What can hang from each mark:
Z765: Z375 Z655 Z867
Z994: Z655
Z867: Z765 Z870
Z862: Z500
Z870: Z156 Z375 Z862
Z667: Z156 Z500
Z375: Z765 Z870
Z391: Z168 Z655

Every row comes from one small tree of marks. The marks that hang from a mark follow it in brackets, in the order of their numbers. Every link used is in the known rows. Which tree was each row made from?
Known rows:
Z870(Z156 Z375(Z765(Z655 Z867))): [  5.5   1.2 -19.2   0.3  -2.0 -52.8  15.7  14.3  -3.5 -24.4   7.5  14.4
  13.3 -10.7  27.5 -15.4  -8.0 -29.5  17.0  -3.0]
Z667(Z156): [  6.4  10.8   0.8 -27.9   6.4  29.2 -21.2 -22.4   3.1   5.4 -40.0  -5.9
 -11.3  14.7 -48.5  61.8  10.8 -19.6 -22.8  21.3]
Z867(Z765(Z375) Z870(Z156)): [ -8.6  12.7 -17.5  -0.4 -10.9  20.7 -33.1 -29.4  13.0  -7.4  24.2  -0.9
   2.0  -3.9 -38.9  -3.3   2.2   7.2 -27.5   1.5]
Z870(Z156 Z862(Z500)): [ 21.3   2.6  15.0  15.7  -2.2  29.3   4.0  -4.5 -11.6   0.6 -15.3 -12.5
 -11.4   6.7  -6.7  10.4 -31.7  -3.2   5.4 -17.6]
Z391(Z168 Z655): [-21.9  20.3 -38.2 -35.2 -38.6  27.0  13.3 -10.4   0.7  24.2 -15.3   0.8
 -10.8 -15.1 -68.5  28.9  36.2   4.7   6.2  17.5]
Z765(Z375(Z870) Z655): [-14.5  18.8  -3.6 -32.9 -14.6 -11.8  21.5  16.5  10.5  35.7   1.2   1.7
 -15.2   5.7 -31.3  29.2  32.0   1.8 -10.2  17.2]
Z765(Z655 Z867(Z870)): [  0.5  31.7 -13.2 -40.9   3.2 -13.7 -19.2 -15.7  20.4   4.8   0.5  11.0
 -17.7  -0.8  -1.8  -2.3  24.5   5.2  -9.0   9.4]
Z667(Z500): [ 10.5  10.6   3.1 -21.8   6.1  24.6  -6.5 -16.8  -2.0   8.9 -23.1   9.5
 -14.2   8.7 -33.3  53.0  16.9  -4.5 -10.5   5.5]
Z765(Z375(Z870(Z156 Z862)) Z655 Z867): [-16.3  26.6  13.6 -32.0  -9.9 -48.1  27.1  22.7  -8.9  21.9   0.2   8.4
 -17.1   3.3   9.9 -10.4 -15.2  12.0   3.4  -3.2]
Z375(Z765(Z655 Z867) Z870(Z156 Z862(Z500))): [ -6.3 -16.9  14.5  -0.1  19.6 -12.2  26.9  21.3 -21.5  15.5  -3.0   0.2
   8.8   1.8  48.9 -22.6   2.1   2.4   0.4   0.4]
Z867(Z765(Z375 Z655) Z870(Z156 Z862(Z500))): [ -8.8  -7.6  -1.9  15.6 -15.6  -6.8 -11.8  -4.6   0.8  15.4  32.8 -21.5
  11.0  -8.6  -8.0 -30.2 -18.0  26.5 -26.9 -19.2]
Z375(Z765 Z870(Z156 Z862)): [ -0.7 -28.3   8.8  27.0  12.7  37.8   5.2   4.8  -5.8  -9.3  -9.6  11.4
  11.1   5.0   5.6  18.5   1.3  -4.7  21.7  18.0]
Z765(Z867): [  4.8  31.6   1.0 -47.9   1.4  10.0  -9.1 -17.9   7.7  -2.0 -25.7   9.0
 -25.3  15.9 -18.3  24.1  13.9 -17.9  -1.0   6.4]
Z765(Z375(Z870(Z156 Z862(Z500))) Z655 Z867): [-11.8  22.5  22.1 -27.4   1.3 -41.1  35.3  26.8 -21.4  36.0  -1.9  -8.9
 -16.9   4.8  24.5 -22.3 -12.4  15.4 -14.9 -13.9]
Z870(Z156 Z375(Z765(Z655 Z867)) Z862(Z500)): [  8.7 -16.9   4.6  21.3   6.2 -46.1  23.3  25.4 -18.8 -12.9  -0.2  -6.2
  16.0  -5.6  51.6 -33.4 -23.9 -15.1  14.1 -21.1]
Z867(Z765): [  0.3  -7.5 -10.5 -16.2 -14.3  44.7 -21.6 -26.1  16.3  -7.0   1.0   2.5
   0.3   9.1 -52.7  33.9  17.5 -13.5  -4.7  12.8]
Z391(Z168): [-12.2  19.2 -15.3 -25.4 -19.2  29.5  -0.7 -26.6   1.4   5.7 -23.6  13.3
 -11.9  -4.0 -59.0  32.1  32.1   2.4   5.4   8.4]
Z867(Z765(Z655) Z870(Z156 Z375 Z862(Z500))): [  7.8 -26.3  -7.0  44.3  -2.9  -4.8 -10.0   2.8   3.5 -16.1  37.0  -9.4
  21.4 -20.4   9.1 -29.6 -17.9  17.8  -1.2 -16.9]
Z994(Z655): [ 36.7   9.0  13.6 -21.8 -19.1  21.5 -14.7 -10.4  36.7 -10.7  -6.2 -15.4
 -20.9   7.6 -40.5  55.4   7.6 -27.3   2.4  11.5]
Z867(Z765(Z375 Z655) Z870(Z862(Z500))): [-15.0 -13.3   1.9   4.2 -13.5   4.1 -16.2  -6.9  11.2  23.3  21.8 -27.4
   7.1   1.8 -17.7 -15.9  11.6  26.3 -30.3  -9.3]
Z862(Z500): [ 16.6  11.1   3.7 -13.1   3.3  41.2  -1.8 -12.7   1.5  13.4 -21.9 -14.8
 -16.7  13.8 -25.0  30.9  15.7 -14.8 -13.2  -1.0]
Z870(Z156 Z375(Z765(Z867)) Z862(Z500)): [ 10.6 -14.9  12.3  24.8  19.9 -10.2  10.1   9.4 -21.6 -25.5 -15.2  -6.9
  10.3   4.8  45.1 -22.7 -19.9 -19.1  10.9 -18.9]

Which tree is each row?
[ 13.7 -28.1  -1.2  47.9  -0.9   4.4   1.5   7.7  -2.5 -38.3  -6.4   4.6
  18.4  -1.9   8.0   7.8 -24.0 -22.8  35.1  -4.3] | Z870(Z156 Z375(Z765) Z862)
[  9.9 -23.5   1.1  48.2  10.7  29.7 -23.3 -11.9   0.0 -28.1  22.5  -9.8
  16.2  -9.8   1.9 -19.7 -13.3  13.2  -3.7 -14.1] | Z867(Z765 Z870(Z156 Z375 Z862(Z500)))
[  8.2 -35.5   5.8  50.9  28.0  35.7 -19.0  -2.2   5.5 -20.5 -10.4 -15.9
  18.0   3.5  22.7  -3.1  23.7  -0.9   2.2  -1.4] | Z867(Z870(Z375(Z765) Z862(Z500)))
[  5.2  -6.6  10.3  16.2  32.6  21.4 -20.5 -16.8 -11.4 -12.2 -10.4  -8.0
   4.7   5.3  44.0 -31.0  -3.0   4.5 -10.6  -8.1] | Z375(Z765(Z867(Z870(Z156 Z862(Z500)))))
[ -9.5  -1.7  -2.1  14.1 -13.1  20.0 -32.9 -24.1  10.3 -11.2  20.4  -4.0
   4.7  -0.4 -29.6  -8.7 -17.2  18.0 -10.3  -5.4] | Z867(Z765(Z375) Z870(Z156 Z862))
[ -3.6  31.7   9.9 -15.0  -0.3 -41.8   0.5   2.7  -8.1  20.7   6.0 -15.8
 -15.2  -2.0  26.3 -41.5 -22.2  22.1 -24.2 -25.5] | Z765(Z375 Z655 Z867(Z870(Z156 Z862(Z500))))
[ -1.8 -16.5 -15.7   7.3   2.7   4.0  18.8  14.0   0.8   6.0  10.9  16.0
  14.7  -8.7   3.7  13.5  16.2 -11.7   8.9  22.5] | Z375(Z765(Z655) Z870(Z156))
[-10.2 -13.1   5.8  -5.5   8.5 -20.0  19.1  17.6 -10.0   1.0  -0.8  18.6
   8.5  -0.5  34.3 -10.9  -0.7  -1.0  19.3  11.6] | Z375(Z765(Z655 Z867) Z870(Z156 Z862))
[ -3.0 -30.9  -0.2  22.9  -0.9   3.1  18.0  20.2  -2.9   2.6   6.3  12.3
  17.2  -5.3  13.1   7.3  -2.1  -0.1  25.4  15.1] | Z375(Z765(Z655) Z870(Z156 Z862))
[ -4.1   2.2 -13.8 -32.3  -3.0 -19.6   2.4  -1.5   7.8   3.6  -9.8   8.0
   2.7   7.0   6.7   5.2  22.9 -23.4   1.8  11.4] | Z375(Z765(Z655 Z867))
[  5.5  22.6  -0.9 -12.8  -2.6 -26.2 -14.0  -7.4   6.6  -7.4   7.9  12.4
 -12.0  -8.8  16.2 -23.0 -22.6  16.7  10.1  -7.4] | Z765(Z655 Z867(Z870(Z156 Z862)))
[  4.3 -13.0  -4.3  15.3  -5.3 -53.3  16.0  21.1  -6.2 -27.5   3.1  11.4
  16.3  -7.8  36.6 -22.0 -26.7 -18.5  32.0 -10.2] | Z870(Z156 Z375(Z765(Z655 Z867)) Z862)
[ -7.5  24.0  -7.0 -19.3 -16.7 -24.1  27.2  18.4   0.4  26.1  12.2   6.6
 -11.0  -5.5 -21.2  14.4   2.1   0.9  -6.0   7.9] | Z765(Z375(Z870(Z156)) Z655)
[-16.7 -15.4  10.5   4.4 -14.0  -5.9  23.5  18.5 -12.4  30.3  24.4 -14.6
   9.3  -2.2  -8.6 -11.3  -9.0  19.8 -19.1  -7.5] | Z867(Z765(Z375(Z870(Z156 Z862(Z500))) Z655))
[-13.4   5.9  20.6 -13.6  -3.3  22.2   7.8   7.8   5.1  19.0 -19.2  -1.2
 -17.4  18.9 -28.8  33.0  17.1   8.0   3.2  11.9] | Z765(Z375(Z870(Z862)))
[  2.3  -8.7   1.3  11.4  19.0 -13.1  -7.6  -2.0  -8.6  -0.1   4.4  -5.8
  10.4  -4.9  50.2 -41.9  -7.4   9.1  -8.0 -11.1] | Z375(Z765(Z655 Z867(Z870(Z156 Z862(Z500)))))
[  8.7   3.5 -11.2   3.8  11.7 -17.2   2.0  -0.3  -6.1 -35.9  -8.1  13.6
   7.4  -0.2  20.9  -5.1  -3.6 -33.7  14.2  -0.3] | Z870(Z156 Z375(Z765(Z867)))
[  5.3  -7.9 -30.6  23.6 -11.5 -12.4 -18.0  -6.9  18.6 -26.5  44.4  11.7
  18.9 -26.0 -15.4 -12.6  -2.5   3.4   1.4   2.1] | Z867(Z765(Z655) Z870(Z156 Z375))
[ -2.5   7.9  25.4   5.4   5.3  18.8  21.0  13.2 -17.7  25.2 -11.6 -15.1
 -14.1  10.7  -4.0   7.0  -9.5  11.5 -12.1  -7.4] | Z765(Z375(Z870(Z156 Z862(Z500))))
[ -6.6  11.7  16.4  -0.3  -6.3  10.4  12.4   9.6  -5.5  10.8  -7.8   2.9
 -14.6   8.1 -18.9  19.2 -12.3   8.3   6.0   4.1] | Z765(Z375(Z870(Z156 Z862)))
[-11.1  31.7  13.7 -29.5   4.6  -2.6 -26.3 -17.2  11.3   3.3 -17.6  -3.2
 -23.8  17.2  -5.8  -3.9   9.9  14.3 -11.0  -3.3] | Z765(Z375 Z867(Z870(Z862)))
[  5.5  -0.6  13.1   8.7   3.0  32.7   6.2   2.8  -2.3  -3.3  -9.1  13.4
 -11.8   4.4 -13.1  26.3 -11.7   5.1  21.7  10.5] | Z375(Z870(Z156 Z862))
[ 12.4 -31.7  -6.4  60.1  12.3 -10.3   0.5  14.0  -2.0 -16.9  17.5 -10.9
  27.5 -16.9  39.5 -29.0 -10.0   4.0   9.3 -12.9] | Z867(Z870(Z156 Z375(Z765(Z655)) Z862(Z500)))
[  0.0   9.0 -21.9  -9.8  10.3 -20.7 -15.4 -11.9   7.2 -10.8  12.4  14.6
   6.7 -11.1  26.1 -25.4   8.3  -4.7  -5.7   7.2] | Z375(Z765(Z655 Z867(Z870(Z156))))
[ -7.6 -10.4  -2.9  -7.4   8.9  -8.6 -20.2  -7.8  14.1  -5.7  -3.9   7.1
   7.5   3.5  25.9 -15.3  19.5   6.6   7.8   8.6] | Z375(Z765(Z655 Z867(Z870(Z862))))
